What can hang from each mark
veset: gevi lemo
gevi: veset
rovegeb: lemo sibal
zepan: lopetor
fozom: lopetor vebam
lemo: rovegeb veset
vebam: fozom
lopetor: fegu fozom sibal zepan zipur
sibal: rovegeb

Each row was made from one small tree. Brackets hold a mark, then the marks that hang from it, in alphabetical order. Every link used is in the known rows. Write each row's tree.
In the rows, zero is written as 100.
Known rows
{lopetor fegu {fozom vebam} zepan zipur}: [ 84, 129,  77,  83,  73, 102, 113, 109,  83,  99,  65,  98, 104,  74, 115,
 100, 125, 105, 119, 113, 120,  97, 101,  72,  86, 117,  70,  94,  97,  94,
 124, 121,  80,  77,  97, 117, 102,  69, 100, 102, 110,  96, 130, 106, 156,
  94,  72, 129, 100, 116,  90, 101]
{zepan {lopetor zipur}}: [ 94, 110,  95,  92,  93, 101, 102,  97,  97,  88,  88, 107, 105,  88, 109,
  93, 114, 108, 109, 103, 110, 103, 102,  86,  97, 106,  87,  95,  99,  89,
 111, 101,  90,  94, 104, 112, 108, 101, 107,  97, 101, 102, 108, 107, 127,
  96,  91, 106,  96,  99,  97, 100]
{vebam {fozom lopetor}}: [ 93, 106,  87, 101,  92,  95, 101, 111,  97,  96,  86,  86,  97,  97, 109,
  97, 111, 106, 107, 106, 103,  95, 101,  96,  97, 107,  87, 103,  96, 102,
 107, 111, 101,  87,  91, 103,  95,  95,  95,  96, 107,  94, 103,  98, 122,
  98,  92, 109,  96, 113, 105, 102]
{zepan {lopetor fegu}}: [ 95, 109,  97,  93,  95, 100, 103,  96,  94,  91,  89, 106, 108,  89, 112,
  93, 111, 109, 109, 102, 109, 103, 100,  86,  95, 107,  88,  93,  98,  86,
 107,  99,  87,  91, 104, 111, 107, 101, 104,  96, 100, 102, 107, 107, 125,
  94,  93, 108,  96, 100,  98,  97]
{sibal {rovegeb {lemo {veset gevi}}}}: [100, 127,  99, 107, 128, 101, 107, 101, 120,  91, 105, 113, 100, 105, 110,
  86, 106, 105,  86, 110,  94,  93,  80, 127,  89, 102, 106,  95, 108, 102,
  94,  89, 109, 105, 111, 102, 123,  98,  97, 101, 102, 116,  99,  96,  98,
  92,  92, 114,  81,  98,  95,  98]
{vebam {fozom {lopetor zepan zipur}}}: [ 87, 115,  80,  95,  80,  99, 101, 111,  89,  94,  73,  87, 102,  85, 116,
  96, 121, 107, 108, 109, 114,  94,  98,  82,  92, 112,  81, 102,  96, 100,
 115, 116,  96,  81,  93, 108, 101,  85,  99,  95, 114,  95, 114, 103, 142,
  97,  84, 121,  97, 120, 101, 104]
{veset gevi lemo}: [ 94, 118, 100, 115, 109, 104,  94,  99, 111,  91, 106, 112, 103,  94, 111,
  91, 111, 105,  94, 109,  84, 100,  82, 102,  93, 104, 107,  86,  99, 103,
  95, 103, 108, 100, 109,  97,  97,  96, 102,  97, 110, 112, 106,  92, 100,
 102,  93,  96,  83,  92,  91, 102]
{lopetor sibal}: [ 96, 106, 106,  94, 107, 104,  95,  89, 106, 103,  95, 100,  99, 104, 102,
  98, 101, 100, 107, 101, 107, 104, 108,  97, 102, 100,  95, 103,  96, 100,
 100, 108,  99,  98, 101, 107, 102,  97, 102, 101, 102, 104,  96, 105, 106,
 101, 100, 102, 111,  99, 108, 101]
{fozom {lopetor zipur}}: [ 90, 108,  90,  97,  92,  97, 102, 101,  94,  93,  87,  96, 101,  88, 112,
  92, 115, 106, 106, 105, 105,  99, 101,  87,  97, 105,  90, 101, 100,  95,
 111, 104,  92,  90, 100, 105, 104, 100, 107,  98, 107,  99, 106, 102, 129,
  97,  93, 110,  97, 109, 100, 104]
{vebam {fozom {lopetor {sibal rovegeb} zepan}}}: [ 89, 118,  91,  90,  94, 101, 100, 103,  97, 102,  76,  89, 102, 100, 116,
  97, 114, 102, 111, 104, 119,  91, 101,  93,  94, 108,  80, 109,  94, 103,
 107, 114, 102,  87,  95, 112, 111,  86,  97,  97, 110, 100, 105, 105, 136,
  93,  86, 124, 107, 120, 110, 100]
{rovegeb {lemo {veset gevi}} sibal}: [100, 130, 100, 116, 125,  98, 105, 101, 120,  85, 109, 116,  96,  98, 107,
  82, 106, 106,  81, 108,  88,  94,  75, 128,  88, 111, 105,  93, 103, 103,
  96,  86, 112, 105, 106, 101, 117,  97,  90,  92, 107, 112, 106,  90,  99,
  93,  98, 109,  77,  96,  96,  99]
{gevi {veset {lemo {rovegeb sibal}}}}: [101, 121,  99, 125, 115, 100,  98,  99, 113,  90, 108, 119,  94,  91, 112,
  87, 106,  95,  92, 102,  76,  92,  69, 117,  92, 109, 107,  87,  93, 107,
  96,  87, 109, 107, 104,  92, 104,  92,  92,  96, 112, 115, 109,  84, 105,
 100,  99,  96,  76,  90,  94,  98]
{vebam {fozom {lopetor fegu sibal zipur}}}: [ 83, 119,  88,  89,  94,  97, 103,  97,  95,  96,  73,  89, 102,  87, 121,
  88, 122, 109, 117, 113, 114, 101, 108,  82,  97, 112,  75, 100,  93,  93,
 117, 121,  84,  75,  94, 115, 102,  86, 102, 101, 116,  99, 108, 107, 152,
  97,  85, 119, 103, 115, 106, 106]
{fozom lopetor vebam}: [ 91, 108,  88,  98,  89,  93, 100, 115,  95,  96,  88,  89,  94,  92, 107,
  99, 110, 108, 112, 105, 103,  91, 102,  93,  96, 106,  83, 106,  96, 100,
 111, 110,  98,  89,  94, 103,  97,  99,  98,  94, 104,  92, 105,  97, 122,
  98,  91, 110, 101, 113, 101, 102]
{vebam fozom}: [ 98, 103,  92, 100,  96,  97, 102, 108, 101, 101,  93,  90,  98, 101, 102,
 101, 104, 101, 104, 106, 102,  98, 100, 102,  99, 104,  91, 101,  96, 103,
 103, 110, 102,  92,  92, 102,  94,  92,  93, 100, 105,  96, 102,  98, 109,
 101,  94, 103,  97, 106, 102, 101]
{sibal {rovegeb {lemo veset}}}: [104, 120,  98, 103, 126,  99, 109, 102, 116,  96, 103, 110,  99, 107, 107,
  90, 101, 103,  87, 104, 100,  92,  85, 127,  91, 101, 103,  99, 108, 101,
  96,  86, 106, 105, 107, 102, 125,  98,  94, 101,  98, 111,  96,  99,  98,
  91,  94, 116,  87, 101,  98,  97]
{lopetor fegu sibal zipur}: [ 87, 117,  99,  86, 102, 102, 102,  82,  98, 100,  83, 103, 107,  88, 114,
  89, 113, 105, 112, 109, 114, 109, 109,  83, 100, 107,  86,  97,  97,  90,
 112, 113,  79,  85, 104, 115, 109,  89, 108, 106, 111, 107, 107, 112, 137,
  99,  92, 112, 107, 103, 102, 103]
{zepan {lopetor fegu fozom}}: [ 93, 117,  91,  89,  90, 103, 110,  99,  93,  93,  82, 106, 105,  87, 112,
  94, 117, 108, 115, 107, 109, 103, 103,  83,  89, 110,  81,  90,  99,  87,
 111, 104,  87,  87, 102, 116, 103,  92, 101,  97,  97,  99, 115, 106, 133,
  91,  86, 114,  96, 100,  95,  96]
{fozom {lopetor zepan} vebam}: [ 89, 114,  84,  96,  78,  98,  97, 116,  88,  97,  79,  90,  99,  87, 110,
 102, 113, 107, 112, 104, 112,  88,  97,  84,  91, 110,  81, 107,  96, 102,
 113, 112, 100,  87,  96, 104, 100,  90,  98,  91, 106,  92, 111, 100, 130,
  96,  86, 118, 102, 120, 100, 102]
{veset gevi {lemo rovegeb}}: [ 98, 122,  97, 121, 114, 106,  96, 102, 116,  91, 106, 117, 101,  91, 113,
  87, 109, 100,  93, 109,  79,  94,  71, 111,  89, 106, 108,  83, 100, 108,
  94,  94, 108, 102, 109,  94,  97,  93,  95,  99, 113, 117, 107,  88, 101,
 104,  91,  97,  75,  87,  91, 100]
{veset gevi {lemo {rovegeb sibal}}}: [ 99, 124, 102, 122, 117, 101, 100, 101, 116,  89, 111, 120,  99,  91, 113,
  85, 106,  96,  89, 102,  78,  91,  68, 120,  88, 111, 105,  85,  97, 109,
  95,  87, 109, 106, 106,  95, 105,  94,  90,  96, 115, 116, 111,  84, 105,
 100,  96,  97,  74,  88,  94,  97]
{lopetor sibal zepan zipur}: [ 87, 119,  97,  87,  92, 109,  96,  89,  96, 101,  79, 102, 106,  90, 109,
  97, 113, 100, 109, 104, 121, 102, 104,  80,  96, 107,  88, 102,  96,  98,
 110, 114,  93,  90, 104, 113, 109,  84, 107, 101, 111, 107, 109, 111, 131,
  99,  88, 116, 111, 108, 103, 103]
{zepan {lopetor fegu fozom sibal zipur}}: [ 85, 127,  93,  79,  93, 106, 108,  87,  96,  93,  72, 107, 106,  83, 117,
  89, 124, 109, 124, 112, 119, 108, 111,  74,  92, 113,  72,  92,  96,  85,
 118, 115,  78,  81, 105, 127, 109,  86, 107, 101, 105, 104, 117, 113, 153,
  92,  81, 120, 104, 100, 100,  99]
{lemo rovegeb}: [104, 105,  97, 107, 105, 102, 102, 103, 107,  99, 101, 106,  98,  96, 102,
  96,  98,  94, 100,  99,  94,  94,  88, 110,  95, 103, 101,  96, 100, 105,
  99,  90, 100, 102, 100,  98, 101,  97,  93, 102, 104, 105, 101,  96, 101,
 101,  98, 102,  91,  94, 100,  98]
{zepan lopetor}: [ 98, 105,  98,  96,  96, 101,  99,  99,  99,  91,  94, 105, 104,  96, 105,
  96, 107, 106, 107,  99, 106, 101, 101,  92,  97, 104,  92,  98,  99,  93,
 104,  98,  98,  98, 103, 107, 105, 104, 102,  94,  96, 100, 103, 104, 111,
  96,  96, 102,  97,  97, 100,  98]
{gevi {veset {lemo rovegeb}}}: [ 99, 119,  96, 124, 113, 104,  94,  99, 114,  91, 104, 117,  95,  91, 111,
  89, 109,  98,  97, 108,  78,  94,  71, 109,  92, 104, 109,  84,  96, 106,
  95,  93, 109, 103, 107,  92,  97,  92,  95,  98, 110, 116, 106,  87, 103,
 103,  96,  96,  77,  90,  91, 101]
{rovegeb {lemo veset} sibal}: [104, 122,  99, 111, 124,  96, 107, 102, 116,  90, 108, 112,  95,  99, 104,
  87, 100, 103,  84, 102,  93,  94,  82, 128,  90, 110, 102,  98, 102, 103,
  99,  83, 108, 106, 101, 100, 119,  96,  88,  92, 103, 108, 103,  94, 101,
  92, 101, 109,  84,  99, 100,  98]
{lemo {rovegeb sibal} {veset gevi}}: [ 98, 127,  99, 119, 118,  99, 104, 100, 119,  88, 107, 117,  95,  92, 108,
  82, 105,  97,  91, 107,  82,  89,  68, 126,  86, 109, 106,  91, 101, 107,
  96,  82, 112, 105, 105,  96, 110,  97,  90,  97, 114, 114, 112,  84,  99,
  98,  98, 103,  73,  91,  96,  97]

Which tree is each row?
[103, 118,  98, 114, 116,  97, 107, 102, 115,  93, 104, 113,  94,  94, 104,
  87,  99,  94,  93, 100,  89,  88,  75, 125,  89, 108, 103,  96, 100, 106,
  99,  79, 108, 106, 100,  96, 111,  97,  87,  97, 110, 109, 108,  88, 101,
  97, 101, 105,  81,  94, 100,  95] : {lemo {rovegeb sibal} veset}
[ 92, 117,  87,  90,  87,  98, 113, 110,  93, 102,  82,  96,  97,  87, 107,
 100, 112, 105, 117, 110, 105,  98, 105,  88,  92, 110,  78,  96,  97,  96,
 114, 114,  87,  84,  95, 111,  96,  82,  95, 103, 102,  93, 116,  99, 131,
  96,  83, 115,  99, 107,  94,  99] : {lopetor fegu {fozom vebam}}
[ 97, 124,  94, 117, 115, 105,  99, 101, 119,  90, 101, 114,  96,  92, 107,
  84, 109, 101,  95, 114,  84,  92,  71, 117,  87, 103, 110,  89, 104, 106,
  95,  90, 111,  99, 108,  96, 101,  97,  95, 100, 112, 116, 107,  87,  96,
 102,  94, 104,  74,  89,  93, 100] : {lemo rovegeb {veset gevi}}
[ 95, 116,  88,  90,  86, 101, 107, 111,  97,  93,  83, 100,  96,  91, 104,
 100, 115, 108, 120, 107, 108,  96, 105,  89,  91, 110,  75,  97,  95,  95,
 113, 110,  96,  90,  97, 115,  97,  91,  96,  94,  94,  93, 113, 101, 126,
  95,  84, 111,  99, 102,  97,  97] : {zepan {lopetor {fozom vebam}}}
[ 89, 115,  97,  89, 101,  94, 101, 104, 101, 102,  85,  92,  96, 101, 112,
  96, 107, 105, 117, 103, 113,  90, 109,  99,  99, 104,  78, 113,  94, 101,
 110, 111,  96,  92,  97, 111, 111,  98, 100,  99, 103,  99, 100, 103, 130,
  93,  89, 117, 111, 114, 109, 100] : {fozom {lopetor {sibal rovegeb}} vebam}
[104, 114, 101, 117, 115,  99, 104, 103, 110,  95, 108, 115,  97,  93, 108,
  91,  98,  93,  92,  95,  86,  91,  75, 119,  91, 110, 101,  90,  95, 108,
  99,  84, 104, 107, 100,  94, 107,  94,  88,  95, 110, 111, 107,  89, 106,
  99,  99,  99,  84,  92,  99,  96] : {veset {lemo {rovegeb sibal}}}
[ 92, 119,  94,  88,  96, 103, 104, 102, 103, 106,  83,  95,  91,  99, 101,
 102, 108, 102, 122, 110, 110,  98, 113,  93,  96, 107,  78, 103,  93, 103,
 111, 120,  98,  90,  95, 114,  94,  82,  96, 101, 100,  96, 108, 101, 122,
  99,  86, 112, 112, 103, 105, 101] : {lopetor {fozom vebam} sibal}
[ 83, 129,  88,  80,  91, 101, 111,  96,  96, 103,  70,  98,  99,  83, 113,
  94, 121, 107, 127, 117, 117, 104, 114,  79,  94, 114,  68,  97,  93,  92,
 123, 126,  77,  77,  98, 123, 100,  75, 101, 106, 109,  98, 118, 108, 153,
  97,  77, 122, 108, 107,  99, 103] : {lopetor fegu {fozom vebam} sibal zipur}
[ 82, 124,  87,  87,  83, 100,  96, 103,  88,  99,  70,  91, 103,  84, 119,
  96, 118, 110, 120, 107, 122,  93, 103,  74,  92, 114,  73, 106,  92,  96,
 116, 120,  88,  78,  98, 114, 104,  84, 101,  94, 112,  97, 112, 108, 149,
  94,  83, 125, 111, 121, 104, 102] : {fozom {lopetor fegu sibal zepan} vebam}
[ 87, 115,  91,  93,  97,  96, 100,  99,  97,  99,  78,  88, 101,  94, 117,
  92, 116, 108, 115, 111, 111, 100, 106,  87,  97, 110,  81, 103,  93,  96,
 111, 118,  91,  78,  93, 112,  99,  89,  98,  99, 113,  98, 104, 105, 139,
  97,  90, 116, 103, 115, 109, 103] : {vebam {fozom {lopetor fegu sibal}}}
[ 88, 114,  93,  93,  94,  96,  95, 105,  99, 100,  84,  90,  94,  96, 109,
  96, 110, 108, 118, 106, 110,  94, 109,  90,  99, 106,  79, 110,  93, 100,
 112, 116,  97,  88,  95, 109,  99,  96, 101,  95, 105,  95, 101, 102, 127,
  99,  91, 112, 111, 112, 108, 103] : {fozom {lopetor sibal} vebam}
[ 87, 126,  82,  84,  81,  99, 113, 105,  90,  91,  72, 103, 103,  77, 115,
  93, 125, 113, 124, 113, 115, 100, 106,  76,  89, 115,  67,  91,  97,  86,
 124, 114,  78,  79,  99, 122, 103,  85, 102,  99, 102,  95, 123, 106, 154,
  92,  76, 120,  96, 105,  92,  99] : {zepan {lopetor fegu {fozom vebam} zipur}}
[ 95, 130,  99,  85, 118, 104, 115,  91, 107, 104,  86, 108, 101, 102, 114,
  91, 109, 102, 106, 108, 114, 101, 104, 105,  91, 109,  83,  97, 101,  96,
 106, 105,  87,  92, 104, 120, 121,  81,  96, 106,  99, 109, 105, 109, 132,
  88,  84, 128, 104, 103, 103,  96] : {lopetor fegu fozom {sibal {rovegeb lemo}}}
[ 98, 128,  95, 114, 122, 103, 100, 101, 120,  87, 103, 112,  98,  98, 106,
  85, 110, 110,  87, 115,  89,  98,  79, 118,  88, 104, 108,  91, 107, 102,
  95,  94, 111,  99, 110, 100, 108,  97,  96,  96, 106, 113, 101,  94,  95,
  97,  93, 109,  77,  95,  93, 103] : {rovegeb {lemo {veset gevi}}}
[ 80, 125,  84,  87,  82, 101,  96, 104,  91,  97,  69,  91, 100,  83, 116,
  96, 121, 109, 120, 109, 123,  93, 106,  75,  94, 113,  72, 108,  92,  99,
 120, 123,  91,  81,  98, 115, 105,  84, 105,  95, 113,  97, 113, 107, 150,
  97,  81, 124, 111, 120, 104, 105] : {fozom {lopetor sibal zepan zipur} vebam}
[ 88, 117,  88,  89,  84, 104, 104,  96,  85,  97,  77, 103, 112,  78, 116,
  95, 117, 103, 104, 105, 118, 102,  95,  76,  92, 111,  88,  94, 100,  92,
 114, 108,  82,  84, 104, 110, 110,  83, 106, 102, 112, 103, 118, 109, 140,
  96,  86, 119,  99, 111,  93, 102] : {lopetor fegu zepan zipur}
[ 89, 113,  87,  95,  87,  92, 103, 112,  91,  96,  83,  91, 100,  85, 114,
  95, 113, 111, 114, 107, 106,  93, 102,  86,  95, 110,  79, 103,  96,  94,
 114, 111,  87,  83,  96, 106,  99,  96, 100,  96, 107,  93, 109, 100, 135,
  95,  89, 115,  99, 116,  98, 102] : {fozom {lopetor fegu} vebam}
[ 88, 123,  94,  83,  94, 107, 105,  90, 100,  94,  78, 106, 101,  91, 110,
  93, 120, 107, 122, 109, 116, 106, 112,  81,  94, 109,  76,  96,  95,  90,
 115, 114,  89,  88, 103, 124, 106,  88, 106,  98, 101, 103, 113, 110, 140,
  94,  84, 115, 106,  98, 102, 100] : {zepan {lopetor fozom sibal zipur}}
[ 83, 119,  89,  89,  92,  96,  98, 102,  97,  97,  78,  91,  96,  89, 113,
  93, 117, 110, 120, 109, 114,  97, 111,  83,  99, 109,  74, 107,  93,  98,
 119, 120,  90,  84,  97, 113, 102,  92, 105,  98, 110,  97, 106, 104, 142,
  98,  87, 115, 109, 113, 106, 105] : {fozom {lopetor sibal zipur} vebam}
[ 84, 120,  78,  92,  79,  98, 104, 108,  86,  94,  68,  89, 107,  80, 122,
  93, 125, 108, 110, 111, 117,  96,  97,  76,  90, 115,  77,  98,  96,  94,
 118, 117,  87,  74,  94, 111, 103,  81, 100,  97, 117,  97, 118, 105, 154,
  94,  81, 125,  95, 122,  98, 104] : {vebam {fozom {lopetor fegu zepan zipur}}}
[ 92, 121, 101,  81, 107, 103, 113,  89, 100, 107,  83, 104, 103, 101, 113,
  95, 109,  98, 114, 106, 114, 102, 109,  96,  94, 106,  83,  99,  98,  95,
 107, 109,  86,  91, 103, 119, 115,  85, 101, 108, 100, 106, 108, 108, 133,
  90,  87, 121, 110, 104, 104,  96] : {lopetor fegu fozom {sibal rovegeb}}
[ 82, 131,  89,  80,  86, 110, 108,  89,  89, 102,  65, 103, 108,  81, 117,
  94, 124, 102, 118, 113, 125, 105, 106,  69,  88, 115,  76,  94,  96,  92,
 118, 121,  80,  78, 103, 123, 107,  69, 106, 103, 112, 104, 123, 113, 156,
  94,  77, 128, 109, 110,  98, 102] : {lopetor fegu fozom sibal zepan zipur}
[ 83, 131,  85,  81,  81, 108, 104, 101,  94, 104,  66,  96,  98,  85, 108,
 101, 121, 102, 124, 112, 124,  97, 109,  76,  90, 114,  70, 103,  93, 101,
 121, 127,  91,  82,  98, 121, 101,  69, 100, 101, 109,  98, 121, 107, 147,
  97,  74, 126, 113, 112, 100, 103] : {lopetor {fozom vebam} sibal zepan zipur}
[ 88, 122, 101,  78, 104, 101, 106,  83,  98,  94,  81, 111, 111,  91, 121,
  87, 117, 107, 115, 104, 123, 104, 108,  86,  98, 107,  78,  98,  97,  84,
 114, 104,  77,  89, 108, 123, 125,  96, 109, 104, 104, 109, 107, 115, 147,
  90,  86, 119, 105, 102, 103,  97] : {zepan {lopetor fegu {sibal rovegeb} zipur}}
[ 96, 112, 106,  86, 109, 103, 100,  88, 105,  97,  92, 108, 104, 105, 109,
  93, 106, 103, 111,  98, 116, 100, 107,  99, 100, 102,  87, 104,  96,  93,
 103,  99,  96, 100, 106, 116, 119, 102, 104,  99,  96, 107,  98, 109, 119,
  92,  94, 110, 108,  99, 108,  95] : {zepan {lopetor {sibal rovegeb}}}
[ 87, 114,  86,  94,  81, 101,  99, 103,  87,  94,  78,  96, 105,  83, 115,
  95, 119, 105, 105, 104, 114,  95,  96,  77,  92, 109,  88, 102, 100,  96,
 113, 107,  94,  88, 101, 107, 107,  92, 107,  95, 111,  99, 113, 105, 136,
  95,  88, 119,  99, 116,  98, 103] : {fozom {lopetor zepan zipur}}
[ 79, 125,  90,  86,  87, 104,  98,  90,  87,  96,  69,  98, 109,  81, 123,
  90, 124, 108, 113, 108, 123, 101, 103,  68,  92, 113,  80, 100,  96,  91,
 117, 115,  83,  78, 104, 116, 112,  85, 110,  98, 116, 105, 114, 112, 155,
  93,  85, 127, 108, 117, 103, 104] : {fozom {lopetor fegu sibal zepan zipur}}
[ 92, 110, 103,  91, 108,  99, 100,  93, 101, 101,  90,  98, 100, 105, 113,
  94, 106, 102, 108,  99, 111,  95, 106,  99, 100, 101,  90, 109,  97,  99,
 103, 102,  98,  97, 102, 109, 115, 102, 104, 100, 103, 104,  96, 105, 121,
  92,  96, 114, 110, 109, 110,  99] : {fozom {lopetor {sibal rovegeb}}}
[ 86, 121,  96,  85,  97, 102, 101,  92,  91, 101,  76,  99, 110,  93, 123,
  92, 115, 103, 109, 101, 123,  95, 100,  84,  93, 109,  85, 106,  97,  94,
 108, 107,  89,  87, 105, 114, 121,  90, 105,  99, 109, 106, 108, 110, 143,
  88,  88, 128, 110, 118, 106,  98] : {fozom {lopetor fegu {sibal rovegeb} zepan}}
[ 88, 118,  99,  88,  95, 108,  96,  88,  94, 103,  80, 102, 109,  91, 113,
  96, 110, 101, 109, 103, 121, 103, 101,  80,  95, 108,  89, 100,  95,  95,
 106, 112,  89,  87, 104, 113, 109,  83, 103, 100, 109, 106, 109, 111, 130,
  96,  91, 118, 111, 110, 103, 100] : {lopetor fegu sibal zepan}
[ 88, 122,  83,  86,  84,  97, 117, 107,  90,  99,  75,  98,  99,  79, 111,
  97, 120, 106, 120, 115, 110, 100, 107,  82,  91, 113,  72,  93,  98,  92,
 123, 119,  78,  80,  96, 116,  99,  79, 100, 106, 107,  95, 122, 103, 147,
  96,  78, 119,  97, 108,  91, 102] : {lopetor fegu {fozom vebam} zipur}
[ 90, 115,  92,  89,  92, 100, 106,  94,  92,  88,  84, 108, 110,  81, 117,
  90, 118, 111, 111, 106, 113, 105, 102,  80,  95, 109,  83,  91,  99,  84,
 115, 103,  79,  86, 106, 115, 111,  98, 108,  99, 105, 103, 113, 110, 140,
  94,  88, 111,  94, 101,  95,  99] : {zepan {lopetor fegu zipur}}
